Known rows, with every step that occurs:
pitu > mipil > savelu > tutof > nizo > seke: 2.2,5.3,-9.9,-16.7,4.4,-8.2,-47.4,-1.7,4.8,6.5,18.5,11.0,0.7,19.0,-24.8,39.2,-27.0,-6.3,16.1,1.5,-1.5,-12.3,-6.2,-14.6,-1.6,12.0,-41.8
golo > gavav > seke > naladem > mipil > savelu: -29.0,-17.2,19.9,17.6,-21.2,26.6,7.2,0.2,-14.4,11.7,-10.0,-15.9,19.3,18.7,1.2,-31.8,4.1,-17.0,11.4,-5.8,1.1,2.0,-0.7,16.0,-10.0,4.8,35.9
gavav > seke > naladem > mipil > pitu: -27.1,6.5,7.6,25.5,2.4,33.6,2.5,16.4,-1.9,27.2,-22.2,-21.1,5.2,3.9,-13.9,-33.1,7.7,-14.7,23.6,-8.3,7.0,10.9,-7.2,3.4,-18.1,11.8,26.5
tutof > nizo: 20.6,-11.4,13.4,-14.4,-12.8,5.3,-10.3,-7.0,-7.8,-13.1,-6.2,11.8,-3.9,2.4,-2.9,7.6,-4.5,0.9,-1.7,-3.4,2.1,1.4,16.1,8.9,5.0,-12.7,-16.1
savelu > tutof > nizo > seke > pitu > mipil > naladem: -3.2,10.6,-6.8,-15.7,-9.1,9.4,-36.7,9.8,16.8,7.0,-2.8,-2.3,1.1,8.1,-16.2,32.9,-13.1,10.7,27.9,-0.7,-3.7,-9.9,4.4,-8.3,-4.2,-3.8,-16.0
seke > naladem > mipil > pitu: -19.8,9.5,-9.0,21.0,-2.0,29.6,-5.9,9.0,11.1,24.7,-20.9,-14.6,4.5,6.7,-16.8,-2.5,7.3,3.0,19.6,1.4,1.4,-10.5,-8.2,-2.3,-11.4,14.4,9.7
nizo > tutof > savelu > mipil > pitu: 6.7,41.3,-35.1,-8.9,-3.9,18.0,-17.7,4.2,11.9,0.3,23.2,8.3,-8.1,19.4,-23.2,23.2,3.7,-2.8,28.9,-17.5,4.0,-7.8,-28.1,-46.3,13.2,11.1,-20.9
nizo > tutof > savelu: 4.8,18.8,-22.6,-12.0,-17.1,10.3,-3.9,-9.6,-5.8,-5.2,19.0,1.9,-11.1,12.8,-8.3,-1.1,4.9,-7.3,6.2,-12.5,-2.6,-2.2,-23.0,-30.1,10.8,9.6,-13.6
gavav > seke > pitu > mipil: -18.3,-1.3,16.3,28.8,-23.8,26.3,-5.1,15.4,17.1,0.0,-25.0,-26.8,1.0,-1.4,4.5,-14.8,5.8,-12.2,15.2,6.4,13.5,19.3,-14.8,-11.7,-11.0,4.4,18.2
seke > naladem > mipil > savelu: -19.8,2.0,-13.8,9.2,-0.2,19.6,-9.1,-5.8,2.2,22.3,-9.5,-13.3,11.1,15.6,-14.6,9.6,-2.5,1.5,7.5,7.0,-5.2,-16.2,-11.7,4.2,-6.8,14.1,8.7
seke > naladem > mipil > savelu > tutof: -21.8,11.8,-18.8,3.9,7.7,14.9,-15.9,-1.2,11.1,29.1,0.9,-8.6,15.4,19.2,-28.0,24.4,-0.7,5.3,14.8,1.9,-7.0,-25.2,-8.4,1.7,-5.4,16.0,-13.0
savelu > mipil > pitu: 2.7,27.2,-15.6,3.7,15.8,9.3,-17.0,16.2,21.3,6.8,3.1,7.3,3.9,8.9,-18.5,29.9,-1.7,5.5,27.2,-5.9,7.9,-7.1,-5.8,-19.1,2.9,2.1,-9.3
naladem > mipil: -4.7,0.5,-13.9,3.1,-15.1,7.9,5.1,-3.6,7.7,8.1,13.9,-18.0,0.5,6.3,-9.5,-1.5,-9.4,3.3,-3.4,-3.7,-1.3,-2.3,1.1,1.1,-2.7,4.7,-7.2
pitu > mipil > savelu > tutof > nizo: 4.2,1.7,-12.4,-14.8,2.5,-0.7,-40.3,-1.3,21.5,5.9,15.3,11.6,10.8,17.6,-27.1,47.8,-18.3,-0.3,9.5,7.2,-1.8,-15.9,1.0,-14.4,0.2,11.5,-59.2
gavav > seke > naladem: -28.7,-3.9,22.5,19.2,0.8,20.3,2.1,8.2,-15.1,11.8,-31.3,-10.2,5.9,0.1,2.6,-35.6,13.3,-18.6,17.1,-2.0,3.0,14.7,-6.2,7.6,-12.4,1.8,38.7
golo > nizo > seke > naladem > mipil > pitu: -24.6,14.3,18.9,16.1,-15.7,10.8,-13.4,7.6,-18.9,0.9,-17.7,-7.9,-30.2,7.2,-8.6,-19.5,-9.3,-9.3,29.2,-11.6,10.5,1.6,-9.3,16.7,-6.0,13.3,27.7
nizo > golo > gavav > seke > pitu > mipil > savelu > tutof: -12.2,-4.3,33.7,8.8,-39.8,15.7,-16.0,6.7,-9.5,2.7,5.2,-7.9,-3.2,27.0,5.3,-3.3,1.9,5.3,7.5,-1.3,11.4,-19.4,-3.2,-2.1,-1.3,1.9,5.0
golo > gavav > seke > naladem > mipil: -34.0,-20.5,26.4,23.5,-34.7,27.8,13.4,3.7,-13.4,5.5,-17.6,-21.3,15.6,10.7,8.5,-44.4,11.2,-16.9,13.4,-6.9,3.6,7.7,3.7,14.9,-11.0,-0.5,43.6
tutof > savelu > mipil: 2.9,18.4,-27.3,-8.2,5.6,8.7,-22.7,-2.4,14.4,-21.6,28.0,1.9,7.9,25.4,-9.5,26.0,-0.2,-2.2,14.4,-11.0,4.6,-10.4,-15.2,-23.8,12.4,-3.1,-9.7
nizo > golo > gavav > seke > pitu: -4.8,-13.7,50.2,13.8,-51.3,20.8,9.8,3.6,-30.3,-10.5,-12.6,-12.4,-15.2,14.1,26.7,-38.4,12.5,5.1,0.2,-7.2,14.5,-5.1,6.3,13.1,0.5,-14.8,45.0
tutof > nizo > golo: 25.5,-11.7,29.2,-19.7,-30.4,3.4,-14.7,-10.8,-32.5,-12.3,0.7,13.0,-23.8,11.6,6.4,-0.4,-6.3,13.5,-11.0,-3.9,6.7,-13.8,19.3,11.2,7.7,-17.9,-8.2
nizo > seke > gavav: -4.2,-0.1,26.8,6.9,-2.6,-3.9,-4.8,-9.4,-38.5,9.5,-2.2,0.6,-16.1,1.2,20.2,-24.2,-2.8,-8.3,5.3,-8.0,2.0,1.7,-4.8,15.2,2.1,-13.2,37.8
tutof > nizo > seke > naladem > mipil: -2.8,-9.2,11.3,-4.6,-23.4,15.5,-21.0,-8.9,-24.9,-0.2,-14.5,-5.1,-11.8,10.5,-5.6,-6.2,-11.8,-5.6,16.8,-6.0,0.0,-1.9,2.6,11.1,-3.3,-4.3,19.6

Rows:
-24.7,1.2,-23.5,-4.1,-2.2,7.9,-14.3,8.1,24.5,16.5,-2.9,-12.9,15.4,1.3,-2.4,10.4,-12.6,4.8,5.9,16.8,-11.8,0.0,-2.5,-15.2,-12.8,8.8,-2.4 | pitu > mipil > naladem
14.4,6.0,-19.1,-21.3,2.3,4.1,-18.6,-6.7,10.4,13.0,30.1,1.8,7.7,20.1,-34.6,35.9,-20.1,8.1,1.4,-10.8,-4.3,-19.0,11.4,4.9,3.8,3.5,-52.0 | naladem > mipil > savelu > tutof > nizo
-26.5,2.6,3.3,18.4,-12.8,29.3,-2.6,20.0,21.3,12.9,-26.4,-30.5,11.1,-2.3,3.6,-14.4,2.0,-4.1,17.6,8.5,3.0,18.8,-7.6,-8.7,-16.2,1.2,26.9 | gavav > seke > pitu > mipil > naladem
-6.2,23.1,-42.4,-20.2,17.8,13.3,-20.3,2.7,19.8,-6.6,27.2,-2.1,18.0,23.1,-10.1,27.5,-5.4,6.9,16.5,-8.4,-7.5,-12.0,-7.1,-20.6,6.7,-6.6,0.6 | tutof > savelu > mipil > naladem
-9.2,-12.3,37.2,-5.7,-44.6,20.8,-12.7,-1.8,-27.2,4.0,0.7,-0.6,-3.5,25.1,-7.6,-17.0,4.7,3.5,12.0,-16.6,4.7,-18.5,23.9,19.4,-0.7,-12.1,-1.1 | savelu > tutof > nizo > golo > gavav > seke > naladem > mipil
20.3,2.7,18.8,-26.3,-15.3,-3.7,-24.0,-4.6,-17.2,-3.3,15.6,19.2,-15.4,15.3,-12.1,18.5,-3.7,17.4,-0.4,-10.6,3.0,-25.1,21.4,7.1,9.7,-13.5,-37.4 | savelu > tutof > nizo > golo
2.1,31.3,-31.2,-14.1,-18.2,11.0,-13.5,-6.5,5.3,-9.3,27.1,4.4,-7.3,20.7,-14.4,19.2,2.1,-4.3,19.7,-14.1,-0.4,-5.5,-26.9,-40.9,17.1,5.8,-14.0 | nizo > tutof > savelu > mipil
-14.2,20.2,-27.7,-16.9,12.6,4.8,-10.1,8.8,19.0,11.9,7.4,-1.1,16.1,8.9,-9.0,26.7,-8.5,12.8,18.4,1.4,-9.4,-5.5,4.6,-8.8,0.2,-9.1,9.5 | savelu > mipil > naladem
0.4,-24.4,42.5,-6.3,-47.4,26.2,-10.1,-12.9,-42.9,-0.1,-7.4,-1.5,-6.6,28.5,4.7,-23.7,-4.7,-0.2,-1.6,-8.1,6.6,-14.2,17.9,24.4,-0.5,-12.1,18.9 | tutof > nizo > golo > gavav > seke > naladem > mipil > savelu
20.7,-5.8,19.3,-28.6,-12.4,-2.8,-24.3,-9.4,-20.8,-2.3,23.2,26.4,-1.1,28.3,-11.5,26.4,-8.6,13.6,-2.4,-10.3,0.0,-33.8,20.3,13.1,11.3,-7.8,-34.0 | mipil > savelu > tutof > nizo > golo > gavav
21.0,6.8,-5.9,-26.5,20.0,-5.7,-26.1,-4.5,3.1,6.2,17.7,22.4,7.7,15.7,-28.7,41.8,-11.0,5.8,5.1,-7.4,-3.7,-19.5,11.5,4.5,8.0,-0.1,-50.7 | mipil > savelu > tutof > nizo
-3.1,-14.8,28.4,9.0,-32.5,23.6,-18.5,6.9,10.8,-8.3,-8.4,-3.3,16.0,17.6,-5.6,7.4,2.3,-8.0,18.4,-4.0,10.5,-1.8,6.1,0.9,-0.5,-3.1,-10.9 | golo > gavav > seke > pitu > mipil > savelu > tutof > nizo
-26.1,16.0,9.0,-0.7,-8.0,-3.2,-23.0,-1.2,-17.6,4.7,4.0,-2.0,-21.2,19.0,-20.3,4.9,-15.8,-6.5,25.7,-12.0,2.1,-11.2,-9.6,19.7,0.7,15.3,5.0 | golo > nizo > seke > naladem > mipil > savelu > tutof
-21.4,-19.0,30.7,30.8,-47.1,27.1,3.7,11.0,10.1,-11.4,-21.4,-22.5,10.8,5.4,16.8,-24.7,11.4,-13.0,14.0,3.7,13.5,13.6,-5.1,-3.0,-7.1,-1.2,30.1 | golo > gavav > seke > pitu > mipil
-9.9,1.0,21.8,-5.7,-11.9,21.6,-18.6,-1.2,-27.5,21.4,-1.5,-5.5,-4.5,25.1,-20.2,-10.4,-4.7,-1.7,10.7,-11.8,2.7,-13.7,7.5,15.0,-5.9,-0.4,-1.7 | gavav > seke > naladem > mipil > savelu > tutof > nizo > golo
3.9,2.2,27.1,2.3,-25.4,21.0,-29.6,8.2,-1.3,3.5,-6.3,-6.3,-8.8,18.6,-11.1,11.9,-4.8,2.4,11.7,-0.8,14.2,-7.8,-1.8,-4.9,-1.9,-1.6,-17.0 | gavav > seke > pitu > mipil > savelu > tutof > nizo > golo
-2.0,18.3,4.1,-9.4,-35.1,3.4,-3.9,-8.6,-14.3,-25.9,12.6,5.7,-32.2,10.2,-5.0,-9.7,2.0,-9.7,8.3,-16.4,6.6,4.6,-15.3,-8.2,15.8,8.7,-12.9 | golo > nizo > tutof > savelu
24.7,7.2,7.2,-31.7,5.4,-6.2,-29.9,-8.2,-16.6,6.1,22.9,24.4,-7.7,23.3,-20.9,34.7,-12.8,15.5,-2.5,-7.9,-0.2,-31.2,13.1,6.6,9.8,-4.6,-44.1 | mipil > savelu > tutof > nizo > golo
7.7,-7.6,17.3,-19.0,-27.8,10.0,-9.9,-7.0,-21.4,9.6,32.2,-0.9,-0.5,31.4,-16.6,-1.7,-16.4,4.1,-2.0,-20.1,3.3,-18.7,20.7,17.5,2.0,-4.7,-22.4 | naladem > mipil > savelu > tutof > nizo > golo > gavav > seke
1.8,-11.4,42.5,1.2,-54.1,19.5,-23.1,5.2,-4.7,-10.9,-4.2,-1.2,-7.4,19.9,1.2,1.6,4.3,7.4,12.7,-6.0,13.7,-13.7,14.9,1.6,2.8,-11.5,-14.4 | savelu > tutof > nizo > golo > gavav > seke > pitu > mipil
-20.3,13.3,-5.9,15.4,1.9,17.7,-14.7,7.8,-12.1,23.7,-13.6,-13.7,-9.6,8.8,-11.7,-12.6,-6.9,-6.6,29.4,-6.9,1.7,-4.8,-17.0,-2.3,-12.9,14.8,32.7 | nizo > seke > naladem > mipil > pitu
9.1,29.6,-30.6,-2.2,20.8,16.2,-26.5,9.4,22.6,-11.8,24.4,6.6,6.7,23.8,-18.7,29.4,1.0,-0.4,24.9,-14.8,8.6,-12.7,-16.3,-30.0,8.8,2.8,-16.5 | tutof > savelu > mipil > pitu
-23.0,-12.6,31.9,9.6,-51.9,26.1,-0.5,9.9,-11.6,3.8,-14.0,-21.6,-2.2,14.2,24.7,-30.2,3.5,9.0,4.6,5.2,5.9,-4.6,5.2,2.3,-9.9,-8.9,43.6 | nizo > golo > gavav > seke > pitu > mipil > naladem
-14.8,10.5,4.1,17.7,-1.2,18.6,-18.9,16.6,25.1,12.2,-6.9,-16.0,10.3,9.7,-15.9,12.3,0.8,-8.4,20.7,2.8,9.4,4.6,-16.4,-13.4,-8.6,12.1,-11.2 | gavav > seke > pitu > mipil > savelu > tutof
-25.4,-2.0,-5.8,16.2,-16.8,21.7,-1.1,-2.7,2.8,15.9,-15.9,-18.7,6.8,8.5,-7.0,-5.3,5.9,1.2,10.3,5.1,-2.7,-8.3,-7.9,4.0,-7.8,7.5,17.0 | seke > naladem > mipil
